In the rows, 128 means zero.
Known rows, with every step that occurs:
fusi, pepuvam, gibo, nuzap: [136 196 108  77  93 232 145 145 158 162 130  95 143 125 118 157 126 167
  87 106 192 124 144 140  89 126 148 100  70 140  66 116 175 148 146 178
 142  82  86  88 140 117 134 121 102  97 108 121 102 118 145]
gikip, pepuvam, gibo: [134 141 138  71 112 127 173 138 117 138 139 121 189 114 109 139  78 114
  89 137 172 118 131 114 126 144 146 144 144 159 107 153 214 147 108 148
  81 125 147 115 104 140 104 164  66  88 133 134 117 142 109]
kudeza, pepuvam, gibo, fusi, nuzap: [170 189 129 109  94 178 137 138 149 122 110 134 145 132 126 130 167 106
 114  85 150 115  77 131 124 129 166 139 124 153 148 182 167 126 111 128
 162 125  75  77  70 124 122 198 105 117 119 139 140 134  86]
pepuvam, fusi, nuzap, surul, bomeb: [112 127 112 100  72 137 146 115 171 106  65 148  65 124 156 180 124  32
 177 156  89 112  86 110 151 119 197 148 100 159 130  89 124 129 199 116
 155 152  89 144 131 150  97 163 145  74 200 170 109  99 143]
bomeb, surul, pepuvam, gibo, fusi, nuzap: [179 158 112 128 107 187 141 150 139 147 143 138 114 150 138 133 100 170
 137  77 204 109  60 112 169 138 117 133  84  94 125 206 149 148  90 185
 146 115 115  98  93 187 144 168 138  87 163 155 161 147 150]
kudeza, pepuvam, fusi, nuzap: [127 161 112 132  81 133 153 117 197  96 130 174 103 120 132 149 149 110
 158 124 102  95  90 135 137 128 197 132 110 147 147 152 130 120 124 126
 174 143  80 105 101 155  96 178 135 108 162 186 146 105 126]
kudeza, pepuvam, fusi, nuzap, surul: [117 153 106 104  80 126 147 126 200  90 114 153 112 101 163 167 138  70
 174 110  74 102  87 157 141 118 203 145  89 172 146 124 127 110 158 109
 197 164  78 116 111 152  83 179 120  99 186 186 129 107 115]
fusi, nuzap: [146 140 121 132 124 144 131 117 152 136  78 176  95 116 128 124 128  95
 142 141 120 112 122 130 149 120 155 134 124 113 117 125 124 111 158 153
 124 172 123 115 110 147 128 137 162 121 153 157 136 111 117]
surul, bomeb, pepuvam, fusi, nuzap: [125 126 114 136  64 159 145 136  97 105 107 134  43 138 121 147 122  62
 174 139 130  98  56  77 164 133 165 133 137 109 124 125 153 155 137 118
 130 147  52 140 109 184 134 179 167 119 164 162 101 117 155]
nuzap, gikip: [101 126  97 129 108 142 119 132 104 136 131 113 128 108 150 139 118  82
 190 124  97 129 136 142 142 137 122 151 124 160 113 113 109  99 143  99
 135 122 113 122 124 134 124 111 117 135 146 100  89 124 130]
surul, pepuvam: [137 130 103 113 134 151 147 145 121 132 164 143 124 136 119 139  97 144
 161 121 160 126 114 129 151 140 112 129  78 133  98 155 123 149 109 154
 142 150 140 134 121 152 122 158 131  97 172 146 143 130 133]
fusi, nuzap, gikip, pepuvam, gibo: [122 148 103  88  98 164 158 130 122 152  89 153 144  87 138 144  79  47
 165 147 128 107 131 130 159 141 165 167 134 162  86 128 177 104 155 147
  97 169 124  94  86 164 102 151  98 102 179 137  91 126 102]
gikip, pepuvam, gibo, nuzap: [140 156 126  71 103 182 167 140 135 150 151 105 178 100 111 161 101 141
  78 131 186 101 138 103 121 138 154 150 173 154  90 133 233 116 115 176
  95 107 120 102 120 148 119 138  73  97 114 127  98 138 125]
pepuvam, gibo, fusi, nuzap: [169 168 143 112 102 199 141 138 139 140  80 119 130 139 115 128 146  88
  97 134 166 121 106 107 127 121 143 137 140 131 144 172 164 140 144 153
 119 114 114  92  96 122 140 168 126 108 133 131 157 124  98]
gikip, pepuvam: [132 126 122 110 137 113 157 131 116 110 145 131 164 128 105 146  95 117
 114 138 142 123 141 115 134 131 130 162 146 133 107 155 185 127 106 146
 122 134 165 138 118 142 103 143  82 110 150 151 116 152 137]
pepuvam, kudeza, nuzap, surul, bomeb: [ 86  83 139  66 116 119 150 155 101 164  94  67 136  97 169 152 180  61
 189  89 134 156  64 115 154  98 165 135 104 161  54  85 131 121 144 101
 130 150 111 120 125 128 109 164 126 109 120 123 107 160 173]
kudeza, nuzap, gikip, pepuvam, gibo: [ 93  96  98 109  96 151 156 135  78 132 146  79 170  81 137 149 113 102
 161 129 140 117 119 127 142 131 123 170 114 169  67 134 207  94 105 155
  99 163 127  97 123 151  90 163  69  94 137 107  95 163 173]
surul, bomeb: [127 127 132 106 110 132 122 109 103 120  99 135  96 155 135 147 141  94
 136 123 144 150  86  92 136 134 146 128 125 133 108  95 143 132 134 110
 123 122  91 141 112 131 122 153 131 123 115 110  93 131 158]
bomeb, surul, nuzap, fusi, pepuvam: [175 192 145 161 159 122 115 150 149 130 129 154 142 151 132 105  91 213
 123  54 139 121  83 169 156 128 118  88  26 129  53 153 129 105 122 133
 193 157 129  93 185 149 119 129 159  63 137 124 108 164 174]
surul, pepuvam, gibo, nuzap: [142 159 105  76  99 218 160 152 135 173 165 116 131 106 127 155 100 169
 123 111 204 108 109 110 137 150 142 121  98 152  82 133 172 140 116 183
 113 120  99 101 118 162 134 143 118  87 132 123 127 111 126]
bomeb, surul, pepuvam, gibo, nuzap, gikip: [136 152  81 105  85 197 137 154 127 181 190 105 127 106 175 157  77 192
 176  60 189 103  80 127 166 160 119 132  95 125  86 138 154 106  86 171
 136  96  77  94 122 200 140 116 117  93 137 108  90 140 168]
kudeza, nuzap, gikip, pepuvam, gibo, fusi: [115 105 100 128  93 181 154 148  69 112 150  51 178 107 111 155 139  89
 158 119 156 127 120 109 139 122 107 189 130 165  83 170 208  93  97 156
 129 135 134  98 120 136 101 174  58  93 137 106 110 182 172]
gikip, nuzap, pepuvam, kudeza: [132 107 154 169 157 101 145 149 160 167  98 103 120 135  82 125 109 131
 161 113 132 145  94 151 148 123 186  97 129 169 135 103 101 103 145 103
  99 140 130 103 108 129 148 167 149 135 124 110 186  96 149]
fusi, pepuvam, kudeza, nuzap, surul, bomeb: [ 91 119 115  56 113 153 151 167 120 153  93  73 133 125 147 164 166  89
 176  72 154 167  92 141 128  94 154 121  23 149  13  95 126 154 150 125
 173 135 113 116 129 111 107 158 122  94 134 140  95 154 196]
gikip, pepuvam, fusi, nuzap: [127 135 117 117 101 132 181 119 172  97 123 167 127 120  99 161  92  88
 139 175 128  96 128 106 146 129 171 163 142 136 116 158 178 135 136 164
 124 140 151 130 119 160  90 160 114  78 204 202 149 123 143]
gikip, pepuvam, kudeza, nuzap: [104  92 137  85 141 110 185 163 107 149 142  92 185  98 106 133 141 128
 152 117 164 128 113 107 150 111 140 154 144 137  54 162 182 128  84 151
 101 138 173 110 113 140 100 160 101 113 124 159 147 177 168]
gibo, nuzap, fusi, pepuvam, kudeza: [144 198 143  74 125 188 134 174 145 173 102 111 147 114  82 175 151 172
 143  76 176 121 149 138 143 106 146 116 103 149  12 100 134 114 154 120
 186 128 119  86 174 122 138 109 158 135 112 129 110 156 160]
pepuvam, gibo, fusi, nuzap, surul: [159 157 136  91 102 189 133 149 144 134  63  98 132 123 141 146 130  49
 113 117 140 125 104 125 134 110 153 153 121 156 141 153 155 136 174 134
 140 136 112 102 103 117 130 165 108  93 157 130 132 123  84]
pepuvam, fusi, nuzap: [123 141 120 136  85 144 158 112 191 114 101 167  87 121 122 146 126  96
 151 169 112  98 118 116 147 124 179 127 121 128 138 132 119 130 165 150
 127 135 117 124 132 149 111 144 162  96 180 183 166  93 144]
gibo, pepuvam: [117 135 117 108 127 126 128 135  89  76 142 107 127 125 121 144 159 114
 133 103 125 115 116 153 128 143 127 159 142 145 134 161 174 158 116  86
 128 137 112 132 137 117 148 131 145 127 149 124 126 136 100]
pepuvam, fusi: [106 129 128 133  88 132 154 128 167 112 144 125 116 133 117 147 125 120
 137 159 119 115 124 116 122 130 148 126 124 147 148 136 129 143 133 126
 134  93 119 136 149 134 113 138 126 102 163 159 158 108 152]
gikip, nuzap, fusi: [151 112 157 188 151  94 110 129 116 101  92 125 130 152  77 131  91 171
 102 111 121 113 119 143 145 124 155 120 124 173  98  73 138 104 150  95
 136 198 113 117 153 141 141 178 148 132 129 122 125 130 148]
nuzap, surul, pepuvam, fusi: [110 113  94  86  95 138 158 160 153 110 154 112 120 115 154 177  81  89
 190 126 114 119 107 143 150 129 146 147  50 180 119 133 112 153 158 129
 180 147 134 154 151 146  98 164 111  63 223 170 135 114 128]
fusi, pepuvam, kudeza, nuzap, gikip: [ 85 126  96  94 112 173 151 171 117 168 132  74 149 107 132 132 165 125
 199  85 149 154 132 156 132 108 130 117  38 146  17 127 107 135 125 135
 159 113 127  92 132 117 112 126 125 118 138 135 116 154 194]
surul, nuzap: [141 156 144 154 164 137 134 139 151 142 145 145 130 132 145  75 122 139
 106 129 114 122  96 144 129 139 141  97  86 168 108 142 127 102 142 145
 126 151 131 112 154 119 114 131 145  69 124 123 129 107 124]
bomeb, surul, nuzap: [154 153 138 181 157 115 123 137 153 145 167 144 123 141 175  77 112 190
 117  79 128 115  66 149 147 148 125  97  86 112 113 161 128  96 102 156
 141 120 117 108 152 158 125 115 149  70 122 121 117 133 160]

Rows:
[113 143  99 124 110 209 143 187 105 132 130  39 156 144  99 145 198 107
 194  80 159 157 128 141 125  96 103 147  68 136  53 179 114 134 115 133
 200  81 137  88 127  97 129 143 114 127 144 133 144 169 192] | gibo, fusi, pepuvam, kudeza, nuzap, gikip
[147 125 136 155 113 177 140 130 120 138  96  69 144 109  75 159 160 108
 155 115 167 142  88 122 140 104 115 139 112 140 144 179 165  91 120 155
 124 144 131  85 130 120 123 182 118  96 114  84 188 154 159] | kudeza, nuzap, pepuvam, gibo, fusi
[141 171 143 175 135 135 154 130 200 142 121 150 113 121  99 118 107 110
 164 151 105 121  87 150 146 135 162  92  74 185 152 164 119  84 162 137
 137 141 140 110 172 120  96 150 146  36 163 121 187  82 138] | surul, nuzap, pepuvam, fusi
[132 178 117  78  98 187 149 148 146 148 112 116 154 135 119 131 105 140
  94 109 177 141 139 154  94 127 140  98  44 145  80 134 154 177 138 152
 134  99 111 102 121 111 121 151 103  91 136 129 124 122 131] | fusi, pepuvam, gibo
[116 113 173 100 138 110 147 162 104 165  95  95 166  86 100 135 166 141
 174  94 151 131  99 126 169  98 139 126 121 155  39 118 135 112 120  99
 132 179 149  88 151 133 119 152 161 133 107 124 157 181 162] | pepuvam, kudeza, nuzap, fusi
[113 139  73 120  79 179 165 138 161 128 137 169  86 116 130 162  88  90
 231 151 128 101 111 125 176 145 151 146  62 159  98 140 101 130 147 154
 152 152 119 126 120 177 105 157 146  72 233 181 148  99 148] | surul, pepuvam, fusi, nuzap, gikip
[113 115 139 102 120 134 148 198  75 169 155  73 128 105 125 100 124 112
 172  87 148 114  87 117 159 126 133 117 161 112 103 158 132 166  95  96
 113 122 105 111 105 153 166 139 146 164 116 143 129 142 108] | bomeb, pepuvam, kudeza
[115  80 123 118 151 113 151 181 134 143 138  84 133 137 143 135  86 127
 154  92 130 131  91 157 152 128 178 123  72 195  83  86 107 143 148 118
 142 167 122 131 112 146 133 177 124  96 176 153 136 103 137] | gikip, nuzap, surul, pepuvam, kudeza
[ 93  79  85 138 113 135 144 130  77 111 152  88 156  88 132 156 126 100
 187 124 117 118 128 127 152 123 111 181 123 149  64 137 177  78 102 154
 133 175 140 113 131 158  88 150  85 110 151 115  94 177 186] | kudeza, nuzap, gikip, pepuvam
[136 143 123 125 128 197 150 181 118 129 130  54 151 160  85 136 204 141
 143  83 187 153 121 128 116  87 106 130  66 117  58 195 128 156 105 151
 193  85 148  96 129  91 138 154 127 124 122 152 169 169 191] | gibo, fusi, pepuvam, kudeza, nuzap
[160 168 137 115 112 157 144 106 172 174  35 171 109  90 103 148 100  65
 160 142 136 125 105 137 161 124 175 118 113 142 147 131 136 105 177 146
  89 180 130  85  97 144 125 161 152  96 152 113 170  97  92] | fusi, nuzap, pepuvam, gibo
[152 186 157  81 100 183 129 135 134 162  92 110 155  94 104 161 115 155
  92 111 170 101 128 116 137 129 150 122 150 171  82  90 191 102 154 127
 119 142  91  82 160 138 136 133 131 109  90  90  99 137 114] | pepuvam, gibo, nuzap, fusi
[108 154 129 106 156 129 166 175 122 177 151 118 175 105 148  88 106  79
 175 116 112 127 106 146 161 149 156 131 108 207  54 153 145  89 130 118
 116 136 158  98 128 127  94 128 102  66 157 120 100 129 117] | surul, nuzap, gikip, pepuvam, kudeza
[ 99 136 115 114  92 130 152 142 120  58 160 106 113 132 110 157 152 110
 149 129 117  99 113 142 125 145 146 155 141 160 152 169 181 175 122  84
 130 108 103 138 152 123 134 145 143 107 178 150 152 117 124] | gibo, pepuvam, fusi
[133 150 141 109 104 164 135 141 108 124  83 108 162 106  90 153 126 170
 121  93 168 131 123 146 129 102 120 116  37 157  23 119 179 132 137 145
 155 198 123  82 169 124 103 174 130  88 119 112 123 174 175] | kudeza, nuzap, fusi, pepuvam, gibo
[ 89 105 132  89 130 126 155 163  80 114 143  68 145  99 128 131 207 117
 167  80 151 119  88 142 141 123 138 150 141 146  78 168 179 156  95  91
 109 142 119 104 132 119 145 145 161 132 124 134 156 160 138] | gibo, pepuvam, kudeza, nuzap
[134 148 118 109  80 206 137 170  85 161 169  71 118  92 123 128 108 138
 109 101 176  82  97 107 132 141 135 124 170 114 117 127 197 135 109 151
  99 124  48  97 126 167 171 133 130 133  91 108  87 125 110] | bomeb, pepuvam, gibo, nuzap
[116 119 141  88 102 132 142 172  55 157 130  89  98 134 127 121 139  80
 175  91 157 132  45  84 159 133 150 122 155 120  89 119 140 168 108  80
 111 116  72 128  93 157 159 167 150 153 114 127  93 144 135] | surul, bomeb, pepuvam, kudeza
[145 150 117 108 120 172 154 168 116 135  97 107 147 128 101 144 154  39
 197 117 138 123 121 112 171 115 139 186 167 145  92 184 139 106 135 123
 156 112 157 100  85 131 125 147 113 128 179 157 139 155 121] | gibo, fusi, nuzap, gikip, pepuvam, kudeza
[148 127 103 139 130 127 135 143 126 138 186 140 118 144 154 136  90 202
 164  71 170 120  79 128 163 146 101 122  76  92 114 168 118 140  73 161
 155 118 126 126 121 189 137 138 135 101 158 148 136 155 171] | bomeb, surul, pepuvam
[121 134 104  85 101 178 111 129 126 132 108  87  92 116 164 198 149  81
 143 100 126 125  98 105 136 120 163 154 136 153  92  45 150  88 181 124
 164 128  68 134 146 137 128 117 118 113 116 100  45 122 155] | gibo, nuzap, surul, bomeb
[151 205 171 105 166 140 144 178 151 169  91 145 165 132 104  96 119 148
 135  87 139 140 105 167 148 118 151  76  32 191  12 136 120 126 161 108
 171 167 154  83 181 101 113 146 163  66 141 129 132 136 128] | surul, nuzap, fusi, pepuvam, kudeza
[ 90 126  90 110  82 133 164 141 127 104 163 112 149 108 124 169  84  76
 192 157 104 112 144 126 147 144 140 173 135 180 109 145 160 112 127 114
 136 109 139 132 130 151  89 137  74  96 199 147 101 138 151] | nuzap, gikip, pepuvam, fusi
[ 94 124 113  69 119 119 165 168 102 162 140  96 178  96 137 141 102  71
 205 117 126 131 136 130 161 138 145 165 152 175  70 137 143 115 116  96
 116 112 157 111  99 141 107 125  81 125 161 130  97 152 125] | nuzap, gikip, pepuvam, kudeza
[151 166 140 196 130 110 138 134 200 146 152 145 107 134 138 115  97 166
 166 102 117 116  55 147 162 142 144  91  75 139 152 177 116  78 117 145
 148 112 125 108 168 158 109 133 154  50 156 123 170 116 178] | bomeb, surul, nuzap, pepuvam, fusi
[127  98 119 169 129 131 132 113 128 132 104 109 120  93  92 156 149 122
 190 123 126 138 103 136 151 106 121 134 102 125 123 137 132  74 127 152
 130 184 144 104 146 136 115 158 140 111 124  97 172 147 182] | kudeza, nuzap, pepuvam
[124 150 126 131 149 106 156 171 131 181 179 114 165 113 182  90  93 145
 176  68 130 120  69 147 175 153 140 126 107 153  68 164 138  83  91 126
 131  99 142  98 130 166 110 116 112  74 147 123  98 157 158] | bomeb, surul, nuzap, gikip, pepuvam, kudeza
[134 167 133  87  93 203 140 134 146 173 132  97 137 101 132 144 129 153
  83 124 179 108 125 112 113 138 159 116 156 147 108 105 189 115 139 164
  98  95  81  92 129 137 139 120 113 109  83 102 109 112 123] | pepuvam, gibo, nuzap
[109 132 116  61  96 178 130 181  91 164 129  51  95  98 160 179 153  66
 179  72 142 112  73 100 159 118 166 148 160 141  76  74 153 116 151 100
 157 121  49 123 127 155 155 125 139 139 108 112  50 138 139] | gibo, nuzap, surul, bomeb, pepuvam, kudeza
[162 178 132  72 105 202 150 155 122 165 130 130 148 100 101 169  86 170
 131  99 203 106 110 118 157 142 137 125 101 175  55 124 179 132 133 150
 135 166 110  90 148 158 132 158 133  82 135 109 122 134 122] | surul, pepuvam, gibo, nuzap, fusi
[115 155 117 123  83 118 147 129 177  92 169 135 134 128 133 146 146 133
 148 112 110 110  96 140 118 135 177 127 112 163 157 146 138 130  99 105
 179 108  81 116 113 136  95 169 105 117 143 163 140 120 139] | kudeza, pepuvam, fusi
[121 103 157 103 105 123 138 175  29 140 101  80 106 111 103 143 150  95
 192  73 161 124  41  82 186 111 132 132 137 131  38 111 167 138 105  71
 133 190  78 111 129 168 143 191 169 144 102 110  92 184 170] | surul, bomeb, pepuvam, kudeza, nuzap, fusi
